Each row was made from one walk, in order. Every step used is in the known rows, and no mark comes twice. Write each row's walk.
Known rows:
n, h, k, p, f: [ -4  -4  -9  -7  11   1 -14   0  -2   0  -2  -1   0  -1  11  -3   9   7
  -4  10  -3   3   3   4  -3   9  -2  -1   7   5   3  -3   0  24  -4   9
  -5   2   1  -8  11  -5   2   1   2   4   1  -1   0   0  11  17   5  -6]
u, n, h, q, d, t: [  1  -1   5   1  -1 -12  14   2   2   1  26   4  -3   2 -28   1   2  -4
  -3  -4   9  -3   2  -7  -3  -7   1   2  -1   1  -3  -1  -3   5   7  -2
   9  -1  -1   2  -2   0   4   6  -5  -4   0  -3   6   0 -14 -10   3   3]
h, k, p: [ -5  -9   0  -7   9   8 -12   1  -9   2   0   4   2  -3   8   0   1 -10
   1   1   3   2  -1   2  -1   8  -3  -2   2  -1   7  -3   6   1  -3   8
  -1   2  -1  -1   2  -6   2  -4  -5  -1   4   2  -1   0  17  13   3  -4]
h, t, u: [  3   2  -2  -5  -4   3  -2  -2  -8   1  -2   0  -4  -7  -9  -2 -10  -9
  -4  -1   0   5   0  -5   5   3  -2  -1  -8   2  -1   3   6  16  -1   9
   4  -3  -2   7  -4   5  -6 -11  -6  -3   0   0  -6   1   9  13   3   6]
p, k: [ -1   6  -2  -4  -2   8 -15   0   1   2  14   1  -4  -2  20   4  -6 -10
   0  -2   2   3   1   0   3   1   0  -2  -3  -4   0   2   3   3  -4   6
  -2   0   1   2   0   3   0   1  -5   0   0   5   4   5  -1   7   1   0]
h, t, p, f: [  0  -8 -10  -2   2   1 -12   0   8   2  13  -1   3  -2 -10   2   4   2
 -11   1   1   5  -1   0   3  10   7  -3   1   3   0   2   4  14  -5   0
  -6  -6   0   7   4   6   3   1  -1   3  -2  -4  -8   3   8   9  -1   3]
d, k, u, f, h, q, p, n: [ -2  -4  -2   6  -8  -4   3  -1   7  -1 -12   5  14   7  -5   1  -1 -20
   1  -2   1  -2  -2   2   3  -3  -2   6  -2  -6  -3   1  -3 -28   0 -19
   2   0   0  -1  16  -7   1   1   2   2  -4  -3  -3   0  -8 -10 -13  -3]
d, k, u, f: [-1  4 -5  4 -1  2 -1  2 -2 -2 -1  3  2 -2  8  3 -8 -7 -1  2  2  3 -2  4
  5  6  3  1 -6  0  1 -1  4 -3 -3 -1 -1  0 -1 -3  9  0 -4 -3 -2 10 -3  4
  5 -8 -2 -7 -9 -8]
p, f: [ -3   4  -6  -3   4   6 -16   1  15   1  16   0  -3  -2  12   2  -4  -2
  -6   4  -9   1  -1   3   2   2   1  -1  -1   3  -3  -1   4   5  -6  -6
  -2  -5   1   4  10   2   5   0  -2   5  -1   1   0   4   3   2   0   0]
u, q, h, t, p, n: [  3   4  -5   4 -12  -3  -6   0   0   1   9   3   2   2  -2  -2   9   6
  -1  -2   2  -2  -4  -3   7   1   3  -5  -2  -3   1   1   3 -27  -3   6
  -1  -3  -1   4  -1   8  -1   0  -8  -1  -5   0 -12  11   0  -6  -1   4]
f, d, t, h, q, p, k, u: [  3  -9  17   3  -2   0   5   1   1   1   3  -2   4  -2  10   7 -10   3
   8  -2  12   0  -1   2 -12  -2 -12   4  -3  -2  -2  -2   0   4   4   2
   3  -4   3   7  -2  -4  -8   3   0  -9   4   3   8   1   5   6   2   4]
p, f, d, n, h, t, u, q: [  7  16  -3   0  -7  -9  21  -1  -2  -3   2  -8 -10  -3  -8  -8   8  12
  -3   6  -9   0  -3  -1  -3  -6  -5  -3  -1  11  -8   3  -5  18   2   1
   1  -3   1   1  -7  12  -2  -3   6   1  -1  -5  -5  -2 -13  -4   7   9]
k, p, f: [ -6  -1  -7  -5  10   5 -22   2  13   0  11   1   2   2  12   2   1   2
  -5   7  -2   0   1   5   0   6   2   2   4   4   3  -2   6   8  -7   4
   0  -1   0   0  16  -5   2   0  -2  -1   2  -1  -1   3   9   7   2  -1]
t, p, k, u, q: [-1  5 -6  3 -5 10 -3  2 -5  2 -9 -5 -3 -3 12  4 -3 11  3  4  3  2 -1  1
  4 -1  9 -1  2 -4  8  6  8 -1 -4 12 -6  4  1  0 -6  4  0 -2 -2  4 -3  8
  2 -2  2 -9 -4  0]
t, u: [ -1   6  -2  -4   0   8  -7  -1   2  -2  -6   0  -1  -4   7   0 -12  -8
  -1   1  -7   2   0  -1   7   1   2   1  -6   0   1   1   6   5  -3   6
   7  -2  -2   2  -5   1  -1  -6  -3  -1   1   2  -3   1   5   9   2   3]
h, q, p, f, d, t: [ -3 -12   6   1   3  -3   2  -3  15   3  23  -1   7   2  -5   3   1 -13
  -3   6   2  -2  -2   0 -10  -3  -7   1   0   4  -2  -3   0   8   3  -8
   4  -9   1   7  16 -10  -1   4  -1  -4   5  -4  -2  -1   1  -3   6   4]
h, k, u: [ -3  -8   4  -3   5  10  -2   2  -9   2 -16   1  -5 -10   5   1 -12  -6
   2   1  -4   2  -1   1   4   2  -2  -1  -2  -2   2  -5   5   5  -2   5
  -4   0   0   1  -8   0  -2 -11  -3   6   0   5   2  -7  12   5  -3  -8]
d, t, u: [  0   2   4  -3  -1   2  -2   0   0   2  10   2   3  -4  -7   3 -13  -7
  -1   2  -4   3   3  -4   2   2  -3   3  -8   1   4   1   1   2  -1  10
   9  -1  -2   5  -4   1  -6  -5  -8  -2   2   3  -1   1   4  14   7   2]
q, d, n: [  2  -1   7   1   1  -2  -3   2  14  -1  15   2  -9   0 -12   1  -9   3
   0  -9  -1  -5  -3  -4   3  -3   3   0  -1   0  -4   0   0 -22   1 -11
   6   0  -2   6  -3   3  10   2  -1   2   0  -1   1  -1  -8  -1  -3   7]
d, n, h, k, p: [ -1  -6  -2  -5   7   0  -1   0 -10  -3  -7   3  -2   3  -1  -5   9   7
   3  -5  -4   0   2   2   1   6  -2   2   6  -1   5  -4  -4 -16   1   6
  -2   8  -2  -4  -4  -3   3  -2   0   4   4  -3   3  -1   3  16   2  -5]
n, h, t, p, k, u, q: [  4   1 -11   3 -10  -2   3   0 -21   3  -6  -7  -4  -3   1   1   2  16
   0   4   8   5   0   1   0   3   3  -2   1   0   4   5   4  17  -1  15
  -7   4   3  -2 -11   9  -5  -3   0   0  -7   4  -1   2   1  -2  -3   0]
n, h, t, p, k: [  5  -6 -10  -2  -5  -3  -8  -3 -10   1   7  -2  -1   1  -1   1   6   3
  -3  -3   9   8   4  -2  -1   7   3  -3   1   0   3   6   0  16  -1  12
  -7   0   1  -2  -9   7  -3   3  -1   1  -5  -2  -4   7   1  15   0   1]
f, h: [  0   1  -1  -2  -2  -1 -13   2   7   2   9   3   2   0   7   3   0 -20
  -3  -8  -5   0  -1   3   3   1  -1   1  -6  -2   4   2   3  -8  -3 -12
   2  -2   0   0   1  -1   8  -1  -3   0  -4   2  -5   5   3   9  -5   0]
f, d, n: [  2   5  10   1   0   3   8   0   8  -2   7   1  -4   2   4   0   0  -5
   4 -11  -8  -4  -3   1   1  -5  -2   0  -2   0  -1  -1  -2 -24   1 -13
   2  -4  -1   5 -11   5   5   0   0   1   3  -2  -1  -1  -3  -6   1   2]
f, d, n, h, k: [  4   0   9   0   2   0  10  -3  -5  -3  -7   0  -8  -1   2  -5   7  -5
   4  -9  -9  -1  -2   0  -3  -3  -5  -2   1   2  -2  -4  -7  -4   4  -6
  -5   0   0  -4 -17   3   3   0   4   6   3  -2  -1  -4  -5  -1   4  -5]
u, q: [ -3   8  -7   3  -5   4  -6   1   1   1  12   1  -5  -2  11   0  -2  -6
  -1   3  -4  -2  -4   1   6  -3  -1  -5  -3   2   5   1   9  -7  -4  -3
   2  -1   0   4   5   4   5  -3  -6   0  -2   6  -4   1   0 -12  -1   0]
t, u, n, h, k: [  3  11  -1  -6   5   1  11  -1 -15  -1 -17   2  -4  -3 -10  -3   1  -6
  -1   5 -12   4   4  -4   5   1   3  -4   1  -3   0  -1   1  19   1  12
   0   5  -1  -5 -14   6   1  -6  -1   3   1  -2   2  -4   0   6   5  -5]
k, p, f, d, t: [ -4  -1   7  -2   8  -3  -5   2  12   3  27  -1   6   0   8   4   3 -10
  -4   5   4   0   1   5 -11   4  -3   4   1   6   4  -3  -2   6  -2   4
   2  -6   0   2  15  -5  -3   4  -2  -5   5  -1   1   1   4   6   9   2]
t, u, f, h, k, p, n: [ -2   4   1  -6   0  -3   4   1  -7   2 -21   4  11  -1  -2  -7   6 -13
  -5   6 -11   0   4   1   5   4   3   0  -1   0   4   2  -4 -16  -3   1
  -1   4  -1  -6   7  -4  -2  -4   2  -2   5   2  -7   3   4  12   5  -3]

Which walk is each row?
[  2   0  10   3   6   3  11   3  -8   0 -15  -2  -3  -9  14   0  -1  -1
   1   4  -6   0  -3   7  -6   4  -5  -4  -5   4  -1  -3   2   0  -1  -6
  -7  -3   1  -4 -10   3  -5  -2   5   1   5   9  -1  -7  13  -2  -1  -8] | t, h, k, u, f, d
[  3  19   3   3  -4  -5   8  -2   5  -5 -17   0   8   5  11  -5  11   1
   1   3   2   0   3   3  -4   1   2   3  -1   6   0   2 -10  -3   2   4
   1   1  -1  -9  12  -1 -10   5   5  -6   3  -2  -3  -2  -9 -11   6  -1] | t, u, f, d, k, p, n, h
[ -5 -10  -6   2  -2  -3   3  -1  -1   1  -5   3  11   2  -7   1  -3 -17
  -2   4  -2  -4  -4   5   2  -1   3   1  -2  -2   4   1   3  -8   0 -19
   1   2   0  -2  16 -12   1  -4   5   0  -1   2  -7  -2   5  -8  -9  -5] | k, u, f, h, q, p
[-2 -3  9 -7 12  3  7  3  4  0 -1  0 -3  0  3 -3 10 -1  0  1 -6 -2 -2  5
 -4  2 -2  1  7  3  0 -4 -5 -6 -1  3 -5 -2 -2  0  3 -3  4  1  4  5  8 -5
  2 -3  5  5  5  1] | h, k, p, f, d, n
[  1  -3  12   1   4   3  25   2  -7  -1 -11   0  -3  -6   1  -4  -2  -6
   3  -2 -12  -3  -4   2  -1  -2   0  -1   0   0  -1  -4  -3 -21   1  -8
  -6   2  -2  -1 -12   4  -2  -5   6  10   7   2   1 -10  -1 -12  -1  -9] | h, k, u, f, d, n
[ -1  -6  -8  -2  -5   2 -13  -6  -2   0   2   0   0   5  13  -1   1   0
   3   3   6   1   1  -2  -1  -2  -5  -2   4  -3  -1   2   1  13   2   1
   0   1   2  -3   8  -7   0   5   3  -2  -1   1   1   4  -2   2   1   1] | n, h, q, p, k
[ -1  -3   7   0  -4   2  20  -3  -3  -2  -4  -1   2   2   0  -1  -3   0
   5   0  -1  -4  -4  -1  -2  -7   1   1   3  -6  -4   0  -3 -17   4  -6
  -2   2   0   2   4  -5  -4   1  10   0   7   0   3  -5  -6 -19  -4   0] | h, q, p, k, u, f, d, n
[  1  -7   5   4   3 -11  16   3   2   0   5  -1   3   2 -38   5   1  13
  -1  -5   9  -2   4  -5   0  -5  12   4   2  -1   0   0  -4   9   8   3
   7   2  -1   1 -11  -2   2   3  -1   0  -4  -5   5  -6  -8 -12  -3   1] | k, u, n, h, q, d, t, p
[ 2 11  6  6 -2 -1 -6  1 11 -3 -5  2  5  6 15 -1 12  2  6 -9  9  0  2  4
 -5 -2 -6  2  0  2  0 -2 -7 -6  1 -3 -1 -3  0 -5  2 -1 -4  7  0 -5 -1 -4
  1  4 -7 -3  2 -1] | f, d, k, p, n, h
[  5  -6  -6  -5  -6  -2 -11   1  -7   4   9   1   4  -1  -3   4   6 -13
  -6  -6   8   7   1   0   1   7   4  -2  -2  -3   2   8   1   0  -2   2
  -7  -2   1   0  -9   5   4   1  -5   0  -5   0  -6   9   3  20  -4   5] | f, h, t, p, k
[  1  -2  12   4  -2  -1  -9   4  22  -4  -5   2   2   5   5   1   3  13
   4  -9  16  -4   0   0   1  -4  -5   5  -2   1 -11   0  -4 -18   1  -2
  10  -7  -1   4   7  -5   6  11  -4 -10   0  -3   6   5   0   5  -4  14] | t, h, q, d, k, p, n
[  2  10  -4   5  -9  -8   4  -3   0   2   1   0   2   4  -8  -2  -6   9
   3   9  -5  -3   2  -7  -3  -3  -6   2  -1  -1   7   2  -3 -20   1   1
   6   6   0   3   6   1  -9   0  -3  -9  -2   1  -2   5  -9   3   8   3] | d, t, u, q, p, n, h
[ -2   4   2  -1  -2   9 -11   0  -2   2   0  -1  -5  -6  20   5 -13  -3
   5  -1   0   3   0   0   3   1   1   1  -4  -5   0   0   5   9  -4   8
  -3   0   2   2  -3   4  -6  -6  -2   3  -2   6   9   1   4   1  -4  -2] | p, k, u
[ -2   6  -7   1  -4   7 -15  -2  -5   4  12   0  -3   2  15   3  -6  -6
   2  10   4   0  -4  -2   0   1  -4  -7   3  -4   8   5   8   2  -3   5
  -2   4   2   1  13  -2  -1   3  -5  -1  -2   6  -1   4   1   0  -1   2] | u, q, p, k
[  4  -7  14   7   0  -3  13   0  -6   3 -16  -3   7  -4  -9   1   6  10
   5  -4   0   0   4  -2  -6   1  -1   5   0   0   4  -5 -11 -14   4   0
  -7   0   0   0 -21   4  -9  -2   2   0   0   0   1  -1  -1  -4   4  -5] | f, d, t, p, n, h, k, u
[  3 -15   4   2  -4  -7  -2  -2   5   3  16  -4   1   2 -13   4   4   9
  -1   0  17   1   5  -5  -4  -2   5   4   0   3  -3   5  -7  11   6  10
   5  -3   1  -2  -2  -4   3  13   0  -1  -1   1   2   0 -10   3   4   5] | n, h, q, d, t, p, k
[ -2  -6  -4   0  -3   2  -7  -6  -7  -1 -11  -3   0   1   9   1  -7   8
   7   3   6   1   1   0  -1  -2  -3   2   3  -3  -1  -1   1  14   2   4
   1   3   3  -3   5  -7  -6  -3   5  -1  -2   1   6   1   1  -2  -4  -3] | n, h, q, p, k, u
[  1  -4  -3   0   4  -1  16  -1 -16  -3 -11   1  -7  -3  -5  -5  -1   8
   1   0 -12   0   1   1   2   4   1   0   1   0   0  -4  -4 -17   0  -4
  -6   7  -1  -6  -7   2  -2  -6   8  12   1   3   3  -7  -5   0  -4 -14] | d, n, h, k, u, f
[ -2  -8   0   1   1   3 -13  -2  10  -2   3   3   3   5   7   1  -3   1
   1  -1   2  -2  -4   2   1   0  -8  -3  -2  -2   0   0   7  -6  -2  -8
   5  -4   0   7   2  -6   5   3  -3  -8   0   1  -3   4  13   8  -5   6] | t, h, q, p
[  1   9   6   0   4   1   4   2  20  -2  13  -1  -5   2   4   0   2   0
  -2  -5 -12  -3  -2   2  -1  -4   0   1   1   2  -5  -2  -4 -10  -2 -12
  -2  -5   0   5  -2   5   7   3   4   4   4  -4   0   0  -7  -5  -1   3] | p, f, d, n
[ -1   2  -7   1   5  -2   4   0   3  -4  -9   1   2   6 -13   4   1   3
  -1   5   1   1   0   2   2  -2   1   3   5  -3  -8  -3   0  18   2  -3
   0   2   1  -3  15  -3   3   2   2   5  -8 -10  11  -7 -10  -7  -8  -3] | d, k, u, n, h, q, p, f
[ -4 -11  -4  -3  -3   7 -11  -4   3   1   2   1   2   2  10   2  -6 -12
   2   1   6   1  -2  -3   3  -3  -3  -2   3  -6   0   3   5   8   0   5
   1   0   1   3  12  -7   1   3  -2  -4   2   2   1   3   4   1   0   4] | h, q, p, k
[ -3   9  -4   8  -4   5  -5   1   3   3  -8  -1   0   0   2   1 -12   8
   6   4  -4  -5  -4  -3   3  -4  -2  -1   1  -6   4  -1   7 -29  -4  -9
  -1   5   2   8   6   1  -3  -5  -2  -5  -4   3  -1   4   2 -13  -6   1] | k, u, q, p, n
[  5   3  -1   2  -5 -12  21  -2  -7  -2  17   1  -5   3  -9  -7   9  -5
  -4  -7  -6  -1  -2   1  -5   1  -3  -3  -2   5  -3   0  -7  -8   2 -11
  -4   0  -1  -2  -6   9  -3   0   5   0   3  -2  -8   0 -10 -11   1  -3] | u, f, d, n, h, t
[ -1   5   1   1   1  -7   6   1   6  -1   8   1  -4   2 -19  -1   3   2
  -2  -5   3  -4   0  -4   2  -9   4  -2   1   1  -6   0  -1  16   4  -9
   6  -1   0  -1  -2   2   9   4   0  -2  -2  -3   1  -3  -9 -19   0   4] | u, n, h, q, d
[  2   0   5   8   1  -1  14  -1  -5  -1 -24  -4   5  -2  -4  -5  10   8
   0   2  -8  -1   1   2  -4   2   5  -1   2   1   0  -3  -7 -11   2  -8
 -11   1   1  -8 -14   5  -8   1   9   3   1   2  -6  -4  -1 -20   0 -11] | t, p, n, h, k, u, f, d
[ -4   4  -9  -2   8  -2   4  -1   3  -1  -5   0   1   4 -16   1  -2   9
  -3   6  -5  -2   0   0   1  -4   3   2   6  -3  -3  -4   2  19   1  -6
  -2   4   2   0   8  -3   1   0   5   1  -3  -7   4  -3  -2 -10  -4  -4] | k, u, n, h, q, p, f
[  4  -7   7   0   4  -4   2   1  -1   0   1   1 -13  -2 -16  -3   0  10
   1  -7  -4  -3   0  -5  -1  -1  -2   0   2   2  -4  -2  -7  -6   4  -7
   0   3  -1  -3 -11   0   8   1   5   7  -1  -2   2  -3  -8   6   0   0] | q, d, n, h, k
[  1  10   2  -3  -1  -5  15  -1   2  -3  -9  -2  -4  -1 -22  -3  -4   6
  -2   0  -3  -3   2  -6   7 -11   7  -2   0   2  -9   2  -1  33   6   2
  12  -1  -1  -1  -6   1   6   1   2  -5  -1  -4   1  -5  -9 -13   3   7] | t, u, n, h, q, d
[ -3  -7  -5  -4   8   1 -13   0 -13   0  -9   3   0  -1   9  -3   6  -2
   1   2   1   2   2   3  -2   7  -3  -2   4   2   7  -3   0   9  -1   7
  -2   3   0  -8   1  -7   0  -2  -1   0   1   3  -1   0  10  13   4  -8] | n, h, k, p
[  3  10  -5  -1   1   2   2   1  -7  -1 -10  -2   1   4  -2   5   0  10
   1  -2   0   4   5   0   3   0  13   2   4  -8   4   2   2   6  -1  13
  -7   8   1  -4 -15   7  -2   2   1   1  -4  -3   9   0  -4  -3  -5  -7] | t, p, k, u, n, h
[  2   8  -6  -3  -5  -6  -2  -3  -6  -1 -12   0   4   1  -4  -7   1  10
   1  -3   2   2   5  -3   0   3  -3   1  -1   2   1   1  -3  -1  -1  12
   4   1  -1   0   1   5 -11  -6  -2 -12   0  -4  -4   8   4  12   6   5] | k, p, n, h, t, u
[ 0 -9  9  3  3 -1 -9  6 12 -4 -3  2  0  3  4  3  0  5  1 -5 19 -2 -2  3
  0  0 -3  3 -3  5 -6  2  1 11  1  2 11 -7 -1  0  7 -9  9  9 -3 -6 -1 -1
  4  0  6 12 -6 12] | t, h, q, d, k, p
